What can hang from each mark
k3: k8 k229
k347: k8 k276
k756: k276 k412
k412: k276 k756
k8: k3 k276 k347
k229: k3 k8 k73
k276: k8 k412 k756
k73: k229

Every row comes from one small tree of marks. The marks that hang from a mark follow it in brackets, in the order of their numbers. Every link used is in the known rows. Which tree was each row made from?
Known rows
k8(k3 k276 k347): [ 0.70 -0.66 -1.64 -0.21  0.87  0.24  1.92  0.20  1.12  1.13 -0.55 -0.42
  0.62 -1.78  0.85 -1.47  0.99  1.90  0.44 -0.01  2.85 -1.03  0.36  1.64
  1.64]
k347(k8(k3(k229(k73))) k276(k412(k756))): [ 2.28 -1.36 -1.72 -0.59 -1.03 -0.22  0.23 -2.99  2.67  0.05 -0.23 -1.53
 -0.36 -4.08  0.31 -0.45 -0.76  1.16 -0.19  0.78 -0.19 -1.61 -1.61  1.85
 -6.96]
k412(k276(k8)): [ 0.62 -1.30 -0.85  1.00  1.10  0.83  0.17  0.47  0.86  0.56  0.10 -0.62
  0.40 -1.56  0.44 -0.77  0.04 -0.20 -0.75 -1.28 -0.81 -1.45 -0.15  1.48
 -5.73]
k756(k276(k412)): [ 0.56 -1.25 -0.12  0.24  1.22  1.09 -0.57 -0.75  1.01  0.20  0.62  1.11
 -0.07 -1.82 -0.70  0.11 -1.36  0.00 -1.48 -0.53 -0.79 -1.67 -0.74  1.45
 -2.07]
k347(k276(k8(k3(k229(k73))) k412(k756))): [ 1.83 -1.59 -1.54 -0.48 -0.72  0.51 -0.03 -2.05  2.19  0.26 -0.04 -1.58
  0.76 -3.65  0.01 -0.28 -0.99  2.00 -0.16 -0.36 -0.19 -1.64 -0.58  2.10
 -8.47]
k347(k276(k412 k756)): [-0.12 -1.26 -0.16 -0.45  0.34  0.55  0.35 -1.29  1.77  0.65  0.69  0.23
 -0.09 -1.46 -0.31 -0.23 -2.09  1.15 -0.51 -0.59 -1.24 -0.29 -0.82  1.51
 -4.63]
k347(k8(k3(k229(k73))) k276(k412 k756)): [ 0.95 -1.19 -1.78 -0.99 -0.71  0.17  0.62 -3.39  1.92 -0.13  0.15 -0.87
 -1.20 -3.01 -0.22  0.53 -2.17  2.13  0.32  0.58  0.01 -0.90 -1.11  1.55
 -6.42]
k276(k8(k347) k412 k756): [-0.21 -0.97 -1.24  0.05  2.21  1.64  1.47  0.58  0.48  1.35  0.60  0.22
  0.18 -1.01 -0.04  0.79 -1.44  2.31  0.42 -1.10 -0.43 -0.50 -0.79  3.20
 -7.59]
k412(k276(k8) k756): [ 1.14 -1.41 -1.13  1.25  1.63  0.81  0.01  0.90  1.19  1.13 -0.29 -2.07
  0.96 -2.21  0.99 -1.75  0.40 -0.57 -0.98 -1.23 -1.50 -1.54 -0.84  1.89
 -8.05]
k229(k8 k73): [ 0.73 -1.32 -0.89 -0.51 -1.55  0.99  0.58  0.76  0.38 -0.07  0.96 -1.32
  1.57 -2.94  0.47 -0.40 -0.16  0.09  1.13 -0.36 -0.55 -1.23 -1.90 -0.03
 -1.03]
k3(k229(k8(k276(k412 k756) k347) k73)): [ 0.01 -0.64 -1.63  0.11  1.22  1.89  0.69 -0.43  0.91  1.14  0.73 -1.39
  0.62 -1.46 -0.25  0.35 -1.33  2.72  0.94 -1.15  1.00 -1.00 -0.83  0.06
 -4.69]
k276(k756(k412)): [-0.09 -1.48 -0.57 -0.87  2.24 -0.34  0.35  0.24 -0.07  0.36 -0.01  0.38
 -0.44 -1.10 -0.68 -0.55 -1.29  1.29 -0.33 -1.33 -0.75 -0.34 -1.30  0.90
 -2.12]
k347(k8 k276(k412 k756)): [ 0.15 -1.06 -1.05 -0.18  0.46  0.67  0.68 -0.99  1.64  0.42  0.63  0.09
 -1.21 -2.08 -0.17  0.39 -2.04  1.11 -0.43  0.18 -1.78 -0.72 -1.55  2.11
 -6.33]
k412(k276 k756): [ 1.35 -1.44 -0.41  0.88  1.26 -0.10 -0.03 -0.36  1.77  1.19 -0.41 -1.97
  1.12 -1.83  1.31 -2.56  0.51 -1.42 -1.09 -0.81 -0.92 -1.08 -1.16  1.05
 -4.70]
k8(k347(k276(k412))): [ 0.92 -1.24 -0.31 -0.13  0.03 -0.08  0.90 -1.00  2.23  1.21  0.61  1.16
  0.66 -1.15 -0.37 -0.42 -0.70  0.87 -0.11 -0.37  0.48 -0.79 -0.86  1.93
 -1.72]
k229(k3(k8(k276(k412) k347)) k73): [ 0.27 -1.35 -0.63 -0.77  2.02  1.96  1.84 -3.04  1.42  0.85  0.92 -1.29
  1.49 -2.67  1.23 -0.90 -0.19  1.40  1.38 -0.66  1.61 -1.96 -1.99 -0.55
  0.80]
k73(k229(k8(k3 k276(k756(k412)) k347))): [ 0.78 -0.60 -2.31 -0.08  1.83 -0.15  2.04  1.80 -0.08  2.38 -0.67 -0.70
 -0.39 -0.61 -1.06 -0.82 -0.93  3.98  0.62 -0.20  1.98 -0.65 -1.04  0.66
 -1.05]
k229(k3 k8): [ 0.47 -1.21 -0.57 -1.54 -0.07  0.58  0.76  0.00  0.45  0.78  1.08 -0.93
  1.53 -2.56 -0.27 -0.72 -0.13  0.00  0.83  0.14 -0.59 -0.94 -2.68 -0.06
  0.67]
k276(k756): [-0.10 -1.02 -0.44 -0.47  1.13  0.02  0.43  0.48  0.57  0.27  0.17 -0.89
  0.21 -1.28  0.27 -0.66 -0.86  0.75  0.30 -0.86 -0.69 -0.14 -1.03  1.01
 -2.70]
k73(k229(k8(k3 k347(k276(k412 k756))))): [ 1.21 -0.59 -1.35 -0.43 -0.85 -0.11  2.02  0.06  1.59  2.55  0.25 -0.56
  0.33 -0.86 -0.94 -0.19 -2.24  3.07  0.66  0.86  0.81 -0.09 -1.51  1.85
 -4.40]
k229(k8): [ 0.61 -0.95 -0.61 -0.49 -0.70  0.35  0.41  2.12  0.42  0.21  0.58 -0.79
  1.09 -2.06 -0.20 -0.57 -0.11  0.23  0.24 -0.38 -0.65 -0.86 -1.29  0.52
 -1.42]
k8(k3(k229(k73)) k276(k412 k756) k347): [ 0.28 -0.81 -1.78 -0.40  1.46  1.18  1.37 -3.01  1.45  0.96 -0.15 -0.97
  0.09 -1.84  0.59 -0.10 -0.98  3.16  0.75 -0.58  2.67 -0.74  0.17  1.18
 -3.15]
k229(k3(k8(k276(k756) k347)) k73): [-0.50 -1.11 -1.31 -0.89  2.88  1.28  1.91 -1.42  0.62  1.06  0.46 -2.91
  1.36 -2.11  1.05 -1.71 -0.34  1.78  2.26 -0.82  1.33 -1.42 -2.35 -1.19
  1.11]
k3(k8(k276(k756(k412)) k347) k229): [ 0.30 -0.72 -1.29 -0.35  4.51 -1.02  0.37  1.06  0.33  0.39 -0.96 -1.36
 -0.70  0.11 -1.52 -1.35 -0.82  3.21  0.05 -2.46  1.78 -1.14 -0.08 -0.83
 -1.82]

Write each row's tree
[-0.11 -1.52 -1.53 -1.94  1.59 -0.28  1.53 -0.22  0.32  2.42  0.87  0.10
  0.69 -1.38 -2.04 -1.23 -1.66  1.74  0.90 -0.16 -0.30 -0.67 -3.39  0.37
  0.51]
k229(k3 k8(k347(k276(k756(k412)))))
[ 0.32 -1.23 -0.81  0.60  1.58  1.95 -0.49  0.64  0.50  0.17  0.71  1.08
 -0.18 -2.08 -0.89  0.97 -1.53  0.82 -1.33 -0.92 -1.43 -2.17 -0.34  2.25
 -5.41]
k756(k276(k8 k412))
[ 1.66 -0.20 -1.79  0.38 -0.22 -0.11  1.82  1.99  0.92  1.91 -0.49 -1.28
  0.72 -1.10 -0.04 -0.92  0.54  2.76  0.92  0.46  2.58 -1.10 -0.46  0.52
  0.43]
k73(k229(k8(k3 k276 k347)))
[ 0.01 -1.01 -1.70 -0.82  0.77  0.85  1.40  1.16 -0.03  0.40 -0.15 -1.13
  0.09 -2.33  0.39 -0.23 -0.92  2.18  0.46 -0.32 -0.15 -0.48 -0.28  2.83
 -5.55]
k276(k8(k3) k756)
[ 0.98 -1.48 -0.84  0.35  0.37  1.02  0.03  0.48  1.95  0.76  0.43 -0.59
  0.70 -2.73  0.01 -0.43 -0.87  1.01 -0.90 -0.75 -2.01 -1.46 -1.03  2.63
 -8.29]
k347(k276(k8 k412(k756)))
[-0.78 -0.79 -1.37 -0.88  2.29  2.45  2.02 -0.81  0.66  2.38  1.23 -0.68
  0.90 -1.76  0.05 -0.26 -1.18  2.10  0.80 -0.18  0.33 -0.70 -2.30  0.85
 -2.10]
k229(k3 k8(k276(k412 k756) k347))
[ 0.96 -1.59 -1.93 -1.55  0.90 -1.64  0.83 -2.33  1.10  0.98 -0.50 -0.18
 -0.11 -1.40 -1.54 -1.09 -1.48  2.86  0.95 -0.60  1.96 -0.70 -0.87  0.67
 -0.86]
k8(k3(k229(k73)) k347(k276(k756(k412))))
[ 1.52 -0.89 -0.25 -0.72 -0.09 -0.37  0.31  0.18  0.84  1.18  0.73 -1.20
  1.15 -1.42 -0.77 -0.21 -0.38  0.73  1.12  0.27 -0.36 -0.85 -2.85 -1.00
 -0.08]
k73(k229(k3 k8))
[ 1.33 -1.21 -1.57  1.39  2.14  0.65  0.87  1.14  1.28  2.09 -0.43 -1.86
  1.36 -1.43  0.89 -1.98  0.75 -0.17 -0.39 -1.08 -0.34 -1.52 -1.07  2.48
 -7.34]
k412(k276(k8(k347)) k756)
[ 1.39 -1.19 -1.57 -0.77 -0.41  0.12  0.10 -0.76  0.73 -0.70 -0.17 -1.21
  0.56 -2.88 -0.04  0.22 -0.07  1.98  0.87 -0.67  1.10 -1.40 -0.04  1.06
 -4.14]
k276(k8(k3(k229(k73))))
[ 0.28 -0.40 -0.67  0.90  0.96  1.55  0.54  0.88  0.88  1.34  0.52 -1.13
 -0.24 -0.83 -0.17  0.53 -1.74  2.63 -0.10 -0.61 -0.69 -0.65 -0.91 -0.06
 -5.34]
k73(k229(k8(k276(k412 k756))))
[ 0.66 -0.96 -0.86  0.15 -0.26  1.74 -0.37 -0.94  1.27 -0.21  0.83 -0.92
  0.56 -2.50 -0.11  0.53 -0.67  1.67  0.06 -1.13  0.37 -1.64 -0.42 -0.75
 -3.48]
k3(k229(k8(k276(k412)) k73))
[ 1.55 -0.96  0.01  0.24  2.73  0.54  0.39 -1.42  2.07  1.16 -0.03 -2.75
  0.72 -1.88  0.81 -1.33 -0.38  1.49 -0.10 -0.56 -0.07 -1.69 -2.18 -1.06
 -3.47]
k73(k229(k3(k8(k276(k412(k756))))))
[ 0.37 -0.85 -1.75  0.32 -0.17  1.68  1.46  1.29  0.56  0.99  0.68 -1.40
  1.51 -2.37  0.70 -0.83  0.63  1.30  1.44 -0.50  1.27 -1.71 -1.28 -0.03
  0.86]
k229(k8(k276 k347) k73)
[ 0.96 -1.23 -1.66 -1.56  1.65 -2.25  0.69 -0.91  1.14  1.24 -0.89  0.37
 -0.59 -0.50 -2.15 -1.20 -1.39  2.98  0.06 -0.71  1.95 -0.32 -0.31  1.28
 -1.09]
k8(k3(k229) k347(k276(k756(k412))))
[ 0.61 -0.73 -1.75 -0.78  1.87  0.47  1.34 -0.61  0.75  1.04 -0.24 -0.20
 -0.20 -1.08 -0.69  0.71 -1.47  3.38  0.27 -0.82  1.32 -0.31  0.11  3.29
 -8.20]
k276(k8(k3(k229) k347) k412 k756)
[ 1.58 -0.65 -1.48 -0.06  1.91  0.09  0.88 -1.19  2.18  1.41 -0.91 -1.18
  0.47 -1.87  0.51 -1.28  0.37  2.32 -0.59 -0.50  2.42 -1.08  0.26  2.05
 -4.26]
k8(k3(k229) k276(k412(k756)) k347)
[ 1.54 -0.63 -0.37 -0.48  1.79 -1.81  0.11  1.03  1.20 -0.18 -0.58 -1.70
  0.71 -0.26 -0.83 -1.20  0.22  1.31  0.70 -1.59  1.72 -1.06 -0.35 -0.34
 -1.47]
k3(k8(k347) k229)
[-0.38 -1.13 -0.73 -0.08  1.63  1.92  0.66  0.32  0.38  0.40  0.72  0.03
 -0.10 -1.70  0.12  0.98 -1.80  1.84 -0.23 -1.19 -1.63 -0.58 -0.70  2.59
 -8.42]
k276(k8 k412 k756)
[ 1.88 -0.74 -2.50  0.19  2.13 -0.42 -0.16  1.65  0.77  1.26 -1.08 -1.50
  0.57 -1.88 -1.30 -1.15  0.01  1.89 -0.43 -0.49  1.06 -2.14 -0.31  2.61
 -5.32]
k412(k756(k276(k8(k3(k229) k347))))
[ 1.05 -1.53 -2.30 -1.38  0.35 -1.15  0.34 -2.21  0.94 -0.20 -0.46 -0.57
 -1.63 -2.66 -1.34 -0.24 -1.76  2.37  0.39  0.09  0.28 -1.17 -1.38  0.73
 -3.52]
k347(k8(k3(k229(k73))) k276(k756(k412)))
[-0.31 -0.55 -1.37  0.37  2.48  0.69  1.27  0.87  0.78  1.35 -0.11 -0.99
  0.27 -0.67  0.47 -1.02 -0.10  1.96  0.62 -1.02  1.12 -0.65 -0.34  0.92
 -0.91]
k8(k276(k756) k347)
[ 0.16 -0.91 -0.02  0.15  1.69  1.29  0.61  0.02  1.36 -0.44  0.21 -0.94
  0.23 -1.99  0.81 -0.71 -0.45  1.28 -0.66 -1.37  0.30 -1.57  0.13  0.12
 -2.41]
k3(k8(k276(k412)))
[ 0.35 -0.87 -1.27 -0.91  1.24  0.71  0.45 -0.95  0.68  0.07 -0.12 -0.43
 -0.52 -1.81 -0.57  0.94 -1.82  3.03 -0.34 -0.90  0.14 -0.37  0.36  2.66
 -8.88]
k276(k8(k3(k229)) k412 k756)
[ 0.54 -1.04 -1.22 -0.61 -0.44  0.52  0.40 -1.06  1.58  1.20  0.99 -0.98
  0.82 -1.37 -1.21  0.17 -2.17  2.13  1.01 -0.66  0.05 -0.69 -1.64  0.42
 -5.04]
k3(k229(k8(k347(k276(k412 k756))) k73))
[ 1.58 -1.27 -0.88 -1.18 -0.81 -0.75  0.02 -2.02  1.22 -0.68 -0.30 -1.23
  0.62 -2.61  0.26 -0.56  0.05  1.09  0.76 -0.33  1.69 -0.96 -0.25  0.26
 -0.77]
k8(k3(k229(k73)))
[ 0.49 -1.57 -0.76 -1.52 -0.87  1.21  0.89 -1.15  0.45  0.51  1.47 -1.42
  1.99 -3.40  0.35 -0.54 -0.21 -0.14  1.69  0.17 -0.57 -1.27 -3.25 -0.66
  0.88]
k229(k3 k8 k73)
